In the rows, zero is written as 128.
Known rows, with every step that occurs
lefom > bemo > mufuvon > nuzeso > vutasu: [167 175 113  72 138 119  93  71 181 114 170  68 137 134 156  82  80 157
  39 111 110 163  92 154  97 141 113  98  57 149  76 130 128 121 134  59
 189 145 105 237  93 146 126 132  85 132]
lefom > bemo > mufuvon > radi > nuzeso: [190 159 123  92  93 167 120  82 111 120 155 127 128 101 131  46 100 117
  76 111 125 162 122 175  91 157 128 115  86 166  75 149 136 116 135 124
 126 142 126 163  94 112 145 148 102 116]
dasos > sodo > vudam > dofut: [141 129 112  54 154  90  99 176 145 120 133 144 181  78 150 155 104 157
 220 114 147 119 138 106 136  94 136  52 132 123 122 107  94 103  70 166
 163 101  64 124 166 157 112 113 134  75]
dasos > dofut > vutasu > nuzeso > mufuvon > radi: [131 172 130  38 118 111 143 162 131 111 126 119 143 135 132  78 108  81
  89 109  74 163 120 175  82 204  90 150 100 217 170 156 157  99 131 156
 159 133 158 169 135 101  94 155 126  96]
lefom > bemo > mufuvon > nuzeso: [172 155 123  84 106 143 116  69 145  97 192 114 135 122 145  75 131 164
  49 119 119 126  90 181 103 112 120 142  77 143  80 140 138 143 115  61
 183 148 107 178 100 124 145 115  89 126]
sodo > vudam > vutasu: [143 124 109 107 160 115  84 179 159 145 175 120 145 161 136 122  82 146
 126 110 128 116 135 104 102  93 137 126 127 102  69 121 126 112  53 137
 138 142 171 170 175 146 118 152 138 120]
vudam > sodo > dasos > dofut > vutasu > gudera: [148  92 130  32 133  80 126 105 115 188 149 124 207 126 129 175 127  43
 104 131 172 120 102 121 116 154 100 188 138  65 185  75 131  89 145 169
 107 115  64 147 103  89  96 182 138 186]
nuzeso > vutasu > vudam > dofut: [140 153 134  83 189  82 115 162 171 144 111 101 127 109 125 138  56 134
 175 121  78 181 148 102  92 149 130  76 120 188 167 127 120  70 111 151
 190 119  68 159  91 137  72 131 110 121]
gudera > vutasu > vudam > sodo > dasos > dofut: [150 129 144  61 132  83 170 128 131 169 103  92 209 131 118 145 124  55
 111 126 104 165 120 107 141 141 127 148 137 191 179  72 145 117  95 207
 100 102  17 167 107 112 104 150 136 157]
dofut > vutasu > nuzeso > mufuvon: [127 169 108  91 147 138 149 150 137 119 152  93 131 124 134 115  95 158
 118 133  92 156  96 181  86 196 110 175 122 171 156 131 120 108 138 108
 165 147 162 172 119 120 116 169 114 122]
radi > nuzeso > mufuvon > bemo: [135 171 123  93 161 151 143 117 116  93 149 110 121 104 125  70  43 123
 131 141 133 120 143 189  94 197 122 128 104 105  74 124 110 156 125 111
 144 127 130 110 111 139 136 179 141 139]
vudam > dofut: [137 129 126  99 145 101 117 140 141 139 128 130 124 120 122 151 129 121
 183 127 123 141 136 128 116 139 138 141 129 136 161 133 126  92 129 151
 179 125  62 119 112 130 102 133 114 133]
lefom > bemo > mufuvon: [145 127 120  87 112 147 114  76 132 126 142 108 134 125 128 101 122 138
  85 120 146 154  73 180 117 124 139 124 114 128  94 125 116 139 119 126
 166 151 123 160  84 129 145 126  77 129]
bemo > lefom: [149 131 132 135 140 141 130 133 145 148 138 103 131 123 118 107 126 118
  85 141 139 128 133 123 123 129 127 133 120 113 124 125 135 115 136 126
 151 137 129 110 150 135 132 126  84 124]
gudera > vutasu > vudam > dofut: [154 144 130 105 176 105 164 170 165 154 112 102 129  96 115 141 122 146
 177 143 104 157 133 112 117 131 148 126 127 203 177 127 131  74 119 166
 183 118  32 166 104 130 101 128 101 108]
fomuk > lefom > bemo: [ 60 116 154 124 156 143  88  54 121  99 166 154 134 106 114 114 126 130
  99 137 135 154 119 120 113 121 108 111 110 117 104 134 129 108 127 122
 125 143 103 148  82 147 124 131  33 134]
lefom > bemo > mufuvon > radi > nuzeso > vutasu: [185 175 116  71 116 139  92  83 150 135 136  88 136 108 140  47  50 116
  60 107 118 187 140 156  84 180 118  77  71 170  68 139 126  88 144 115
 126 145 127 222  93 124 135 173  97 125]
bemo > mufuvon: [152 132 111  95 115 140 127 132 143 138 128  94 134 127 128 111 125 132
  81 118 131 134  72 185 121 134 137 130 129 126 116 129 123 159 130 126
 156 138 131 124 134 118 134 120 125 127]
radi > mufuvon > nuzeso > vutasu: [ 99 179 104  83 164 118 105 104 166 116 163  36 129 144 167 101  47 152
  70 133  91 134 178  82  53 125 118 120  84 131  88 139 119  94 122  56
 124 131  80 200 130 130 131 122 129 150]
nuzeso > mufuvon: [100 137 117 109 131 130 146 127 129  94 118  85 130 121 114 127  87 124
 128 123 117 131 106 181 107 165 117 122 126 127 126 131 109 160 111 114
 146 146 142 145 120 141 134 150 126 127]
fomuk > lefom > bemo > mufuvon: [ 87 128 135  97 152 154  88  60 133 107 168 117 134 113 116  97 123 131
  61 133 141 155  63 185 102 126 119 124 113 115  91 128 125 135 124 121
 149 155 107 143  88 142 136 131  20 130]
fomuk > lefom > bemo > mufuvon > nuzeso > vutasu: [100 176 129  69 173 127  65  59 184 100 195  90 134 114 142  80  84 156
  20 134 109 159  86 150  79 124  99  92  68 135  73 134 136 117 139  46
 186 150  97 218  90 150 117 138  27 138]
gudera > vutasu: [131 135 121 133 143 127 154 137 149 142 101  93 123 129 129 133 141 130
 126 144 149 131 128 110 141 134 143 130 123 150 132 120 134 115 155 145
 129 127  99 190 140 132 139 145 117 123]
bemo > mufuvon > radi > nuzeso > vutasu: [196 181 110  75 120 135 108 139 160 145 116  76 129 119 137  66  53 110
  71 104 101 169 130 165  78 182 131  98  93 168  96 143 139 105 156 120
 129 125 137 181 128 116 120 173 129 130]
radi > mufuvon: [ 76 128 115 112 141 141 126 111 121 125 141  61 128 127 140 116  90 136
 111 143 127 127 160 107  83 117 144 139 120 108 108 137 109 113 113 123
  98 137  99 126 127 121 150 117 126 131]
vudam > vutasu: [136 135 122 116 145 113 130 136 155 133 173 108 129 147 127 113  95 125
 116 131 124 139 135 118  84 130 130 147 132  99  94 129 124 109 109 136
 142 141 155 161 105 136 115 171 121 146]
vudam > sodo > dasos > dofut > vutasu: [142  96 127  46 125  81 123 117 117 170 130 104 213 141 129 155 148  43
 101 118 119 145 115 118 124 151 109 168 139 120 178  74 144  96 102 166
 103 112  71 150 102  80  92 200 146 171]
vutasu > nuzeso > mufuvon: [123 185 112 101 134 135 144 138 134  97 141  98 126 133 135 116  66 145
 124 132  97 149  90 185 108 192 121 164 125 170 140 129 118 152 137 133
 156 143 143 142 116 146 128 118 129 133]
mufuvon > radi > nuzeso > vutasu > vudam > dofut: [189 181 135  81 168  99 123 164 154 149 129 129 128  87 123  90  31 121
 166 117  55 184 188  95  65 179 121  73  89 220 142 145 142  37 122 143
 154 113  69 163  91 119  76 157 121 110]
vutasu > vudam > sodo > dasos: [163 127 142 111 130 119 154 122 106 161 130 117 188 110 112 141  91 108
 143 116  90 150 115 119 123 132 115 152 135 170 178  68 121 117  75 135
  88 113  78 103  84 112 122 135 148 169]
dasos > dofut > vutasu: [118 101 126  66 136  95 123 137 134 145 139 129 147 141 127 127 161  85
  90 128 118 137 130 129 120 134 112 120 133 135 142 129 147  99 125 162
 145 119 122 160 144  92  89 165 125 109]
fomuk > lefom: [ 65 125 146 129 165 142  98 115 128 115 153 141 132 116 119 128 130 130
 108 143 124 128 113 127 113 128 111 125 133 112 127 134 133 116 139 122
 120 132 115 105 123 145 123 131  68 132]
vutasu > nuzeso: [146 175 134 119 129 130 131 135 137 130 154 138 127 138 142 117 110 149
 125 128 104 140 117 126 118 145 135 176 126 164 139 131 137 119 149 140
 131 132 125 131 124 135 127  94 117 121]
dofut > vutasu > vudam > sodo: [147 108 132 109 173 118 165 158 108 173 139 134 120 127 102 143 128 159
  98 113  84 148 112 108 118 137 106 145 129 172 179 125 134  82 106 121
 106 109 110 131  99  98 101 174  98 148]

Rows
[183 176 141  89 163 116 138 155 116 155 123 127 123 122 110  87  28 125
  84 101  68 181 174  82 101 186 102  90  94 208 135 140 142  74 127 137
  73  95  94 167  97 124 105 172 135 165] -> mufuvon > radi > nuzeso > vutasu > vudam > sodo
[153 188 131  92 194 160 149 145 161 141 156  82 128 122 134  44  88 145
  90 140 115 138 108 178  79 196 115 166  90 136 140 127 128  91 144  95
 203 136 175 118 114 123 125 163  68 126] -> dofut > vutasu > nuzeso > mufuvon > bemo > lefom
[132 148 127 100 155 106 100 122 165 152 128  94 128 116 144 151  61 120
 124 138 175 132 131  97 111 170 118  95 121  81 138 125 112  97 187 127
 133 131 129 190 115 150 115 133 127 152] -> nuzeso > vutasu > gudera
[149 133 136 103 161 105 136 162 133 136 130 144 126 102 116 135 106 136
 183 125  84 154 137 122 104 125 132 117 125 180 165 126 120  87  96 150
 184 122  58  96  90 124  90 108 115 114] -> vutasu > vudam > dofut
[133 157 146 107 173 152 140 122 148 119 127  83 132 123 111  50  75 110
  96 144 143 119 123 184 107 177 111 113  92  94 116 127 108 139 125  99
 189 133 153  86 127 151 153 148  80 135] -> nuzeso > mufuvon > bemo > lefom
[126 152 135 108 101 145 142 136 125  96  99 110 121 120 111  90  97 102
 125 109 112 144 130 168  98 172  95 106  92 174 145 148 128 134 110 111
 144 141 168 149 122 128 145 144 131 114] -> nuzeso > mufuvon > radi
[172 177 120  58 148 122  91  64 184 125 198  86 138 116 155 105  57 149
  45 124 167 143  89 150  88 146 105 114  65  89  91 132 120 118 176  57
 192 148 103 240  88 143 128 114  81 150] -> lefom > bemo > mufuvon > nuzeso > vutasu > gudera
[148 200 126  84 123 134 149 156 151  95 164  99 124 151 124  68  48 116
 111 112  76 163 125 162  48 197 115 167  94 179 124 152 139 116 117 128
 151 147 192 182  89 140 121 160 118 132] -> vudam > vutasu > nuzeso > mufuvon > radi
[154 155 115 118 143 132 136 146 144 149 160 127 129 129 145 115 132 161
 122 130  95 148 116 131 103 148 125 188 127 177 147 136 138  75 152 119
 132 132 150 160 121 103 113 135 112 119] -> dofut > vutasu > nuzeso
[138 147 123  60 142  88 122 147 143 142 160 137 146 149 146 121 137 115
  90 128  95 153 119 126 114 156 123 173 130 176 152 136 153  89 146 176
 148 119 116 152 135 103  83 137 126 110] -> dasos > dofut > vutasu > nuzeso
[126 202 108 109 146 134 174 150 153 110 119  58 130 128 131 122  87 149
 125 148 116 158  89 173 119 200 137 171 127 186 147 127 123 141 163 150
 153 142 111 203 131 153 143 138 114 126] -> gudera > vutasu > nuzeso > mufuvon
[141 141 142  43 151  59 119 128 144 164 104  88 207 133 123 144  53  48
 103 107  78 182 118  95 112 158 106  96 132 181 169  70 133 104  87 181
 105 101  49 162  86 118  83 151 153 176] -> nuzeso > vutasu > vudam > sodo > dasos > dofut
[157 119 135 109 114 109 130  95 110 160 122 105 190 126 123 149 117  86
 145 114 129 133 116 118 133 136 122 178 137 117 163  72 116 121 106 128
  86 115  79 120  96 114 140 159 146 188] -> vudam > sodo > dasos
[199 156 115  97  99 153 131 139 117 143 143 116 127 107 127  65 100 115
  80 111 115 137 127 183  96 159 134 136 102 156  96 147 143 126 143 128
 121 134 133 125 139 102 148 148 135 121] -> bemo > mufuvon > radi > nuzeso
[142 132 126 106 156 113 121 127 156 146 193 129 129 135 132 133  79 124
 121 139 179 113 127 113  69 137 128 164 130  41 105 131 118 102 148 142
 141 137 153 161  90 147 115 151 117 163] -> vudam > vutasu > gudera
[143 193 134 105 112 147 148 150 131  93 118 114 123 130 132  72  78 124
 127 106  87 152 112 171  89 198 109 149 103 210 158 156 135 137 134 118
 136 145 162 140 122 135 141 117 129 115] -> vutasu > nuzeso > mufuvon > radi
[148 175 122 104 152 109 104 124 177 117 157  97 124 134 153 107  88 149
  84 131 100 135 150 101 104 146 101 105  80 147 113 132 137 107 145  64
 153 123 113 205 138 141 115 137 124 135] -> mufuvon > nuzeso > vutasu
[116 125 115  92 138 114 111 164 137 115 129 143 179  98 148 131 109 167
 169 110 156 111 130 112 149  87 126  49 136 128  98 105  95 133  67 135
 110 111 123 136 180 155 132 111 158  77] -> dasos > sodo > vudam
[122 104 124  58 142  89 124 130 135 152 158 146 147 131 134 150 144  87
  91 141 177 110 124 131 112 149 103 143 131  77 148 133 131  92 168 166
 146 123 113 151 131 100  91 145 125 128] -> dasos > dofut > vutasu > gudera
[ 79 141 136 101 158 146 122  98 127 119 135  90 122 129 133  62  77 127
 137 139 143 108 172 108  75 124 143 134 107 101  94 126 116 114 110 106
 114 120 105  97 104 116 161 117 126 134] -> radi > mufuvon > bemo
[168 180 122 105 131 120 110 133 146 138 119 106 125 115 143  84  54 110
 113 114  93 157 192 101  82 183 108  80  98 173  98 145 144  78 152 118
 101 121 135 184 126 125 116 168 145 131] -> mufuvon > radi > nuzeso > vutasu
[127 152 111 105 133 146 151 127 113  93 159  85 131 108 126 118  52 131
 111 134 122 134 141 182  98 186 121 140 124 115  88 131 106 163 122 126
 129 139 123 140 128 138 130 177 141 135] -> radi > nuzeso > mufuvon
[137 157 141  96 184  91 136 148 140 164 107 101 123 138 108 141  53 142
  94 112  79 176 114  88 129 156 114  89 125 173 156 123 127 101 118 135
 108 101  92 159  92 139 105 155 118 170] -> nuzeso > vutasu > vudam > sodo
[172 156 131 126 107 147 136 130 108 124 146 156 124 109 126  83 103 115
 116 115 115 135 179 123 103 160 123 121 106 160 100 151 141  97 136 123
  93 119 135 123 135 110 131 151 146 117] -> mufuvon > radi > nuzeso
[172 132 135  92  82 156 115  86 125 123 119 126 125 121 125  63 134 106
  84  97 133 160  93 173 108 133 121 104  87 176 109 150 141 119 113 112
 152 149 147 158  94 111 147 125  84 108] -> lefom > bemo > mufuvon > radi
[149 185 117 107 150 115 131 149 159 131 190 123 123 161 146 102  75 142
 119 130  95 155 129 116  76 145 152 192 126 134 106 132 132 102 127 149
 143 140 151 165 102 134 121 140 115 148] -> vudam > vutasu > nuzeso
[165 107 121 113 143 122 157 136 120 187 139 109 188  99 115 142 117 128
 131 119  87 147 117 118 104 135  97 164 134 173 193  72 130  72  73 110
  95 118 102 130  77  80 104 181 129 158] -> dofut > vutasu > vudam > sodo > dasos
[129 128  99  71 160  98 115 174 164 120 170 130 182 114 152 119  77 159
 155 115 147 118 143 100 103  88 130  65 136  99  60 104  98 121  48 147
 125 120 151 169 164 159 119 157 146  96] -> dasos > sodo > vudam > vutasu
[152 105 121  84 165 103 125 140 148 174 160 137 129  93 124 170 129 127
 172 142 168 112 127 122  93 149 127 166 122  73 182 133 116  42 167 131
 188 133  84 144  95 104  89 159  96 135] -> vudam > dofut > vutasu > gudera
[137 138 131 135 154 136 177 152 151 140 109 110 124 104 119 121 124 159
 131 136 114 150 129 113 133 126 129 116 130 206 143 130 131 109 128 151
 132 125  93 175 126 127 121 124 109 106] -> gudera > vutasu > vudam
[122 193 112  88 149 118 151 141 161 102 188  77 130 152 137 107  35 138
 111 131  93 154  93 176  57 192 130 189 123 135 110 135 117 136 114 146
 164 153 166 173  98 153 121 159 118 149] -> vudam > vutasu > nuzeso > mufuvon
[154 145 152 128 175 144 125 124 152 148 134 122 126 132 121  50 120 108
 108 148 143 116 146 131 124 123 130 117  95  95 107 123 135 112 136 102
 172 117 135  78 127 135 145 128  83 131] -> mufuvon > bemo > lefom
[151 102  99  92 175 100  76 191 151 169 137 128 137 120 132 148 136 159
 178 111 124 124 143 111 122 108 136 126 130 139 141 128 118  52  73 126
 188 134 108 153 176 115  85 157 118  95] -> sodo > vudam > dofut > vutasu
[161 140 124  43 128  82 126 120 123 171 157 113 216 155 139 141 130  72
 111 126  93 158  99 123 117 167 122 216 142 159 189  83 148  84 126 175
 110 118  64 150 106  84  92 166 136 165] -> vudam > sodo > dasos > dofut > vutasu > nuzeso
[154 215 141 107 196 159 166 145 175 131 134  55 122 135 126  54  84 130
  97 156 138 143 116 167 113 205 134 160  92 152 129 130 127 122 168 125
 192 134 119 152 135 155 156 132  64 128] -> gudera > vutasu > nuzeso > mufuvon > bemo > lefom
[173 184 103  76 136 112 107 134 185 121 156  56 135 133 149 100  82 157
  53 122  97 144  92 161  92 145 116 112  84 146 102 134 136 132 141  60
 191 132 121 199 137 135 120 135 118 141] -> bemo > mufuvon > nuzeso > vutasu
[151 123 116  92 166  98  73 184 144 148 124 136 143 123 131 154 106 144
 188 116 124 122 136 117 141  91 148 115 134 136 132 126 119  95  75 152
 179 133  80 127 177 138 108 117 130 101] -> sodo > vudam > dofut
[112 152 138 100 152 150 134 119 136  93 114 111 117 123 116  72  80 119
 144 124 137 120 113 190 100 176 112 112 107 118 122 128 114 151 121 103
 177 129 149 110 105 136 139 150 129 135] -> nuzeso > mufuvon > bemo
[174 185 106  56 150 117 109 125 188 132 180  73 131 121 154 119  58 150
  54 131 152 118  88 155  80 152 111 126  87  88 108 137 126 128 183  62
 183 131 112 198 135 139 127 108 120 147] -> bemo > mufuvon > nuzeso > vutasu > gudera
[162 145 138  98 154  94 131 118 150 175 104  78 186 113 121 142  41 102
 132 115  77 177 123  90 102 152 104 112 125 176 181  66 114  90  95 128
  93 110  74 162  79 124 107 165 137 181] -> nuzeso > vutasu > vudam > sodo > dasos
[163 178 136  88 187  91 138 140 146 138 162 114 125 140 134 124  50 162
  61 116  49 153 131  80 110 148  90 109  80 186 144 132 144 102 115  74
 136  96  72 179 105 140 101 132 119 178] -> mufuvon > nuzeso > vutasu > vudam > sodo
[158 154 100  50 175  96 101 193 156 144 161 142 177  82 166 142 107 194
 209 117 113 140 124 103 109 117 140 114 131 173 155 114 104  49  99 152
 169 109  91 156 156 134  93 127 118  71] -> dasos > sodo > vudam > dofut > vutasu > nuzeso
[130 157 107  37 115  97 133 124 142 120 148  75 211 122 146 119 100  71
 129 132  92 158  99 196  71 194 100 194 134 172 172  84 124 117 107 158
 150 147 119 176 118 106  91 157 154 117] -> sodo > dasos > dofut > vutasu > nuzeso > mufuvon
[125 151 133  91 128 172  85  65 116 107 188 146 133  87 114  47 102 117
  47 121 126 163 113 179  79 151 115 119  81 152  67 150 146 106 132 119
 112 142 115 137  91 125 139 154  36 122] -> fomuk > lefom > bemo > mufuvon > radi > nuzeso
[137 120 116  97 172 103  82 172 162 161 191 133 142 145 137 134  56 141
 126 115 183  96 136 101  93 104 126 138 129  47  81 123 113 102 100 140
 137 145 159 172 164 157 122 131 129 130] -> sodo > vudam > vutasu > gudera
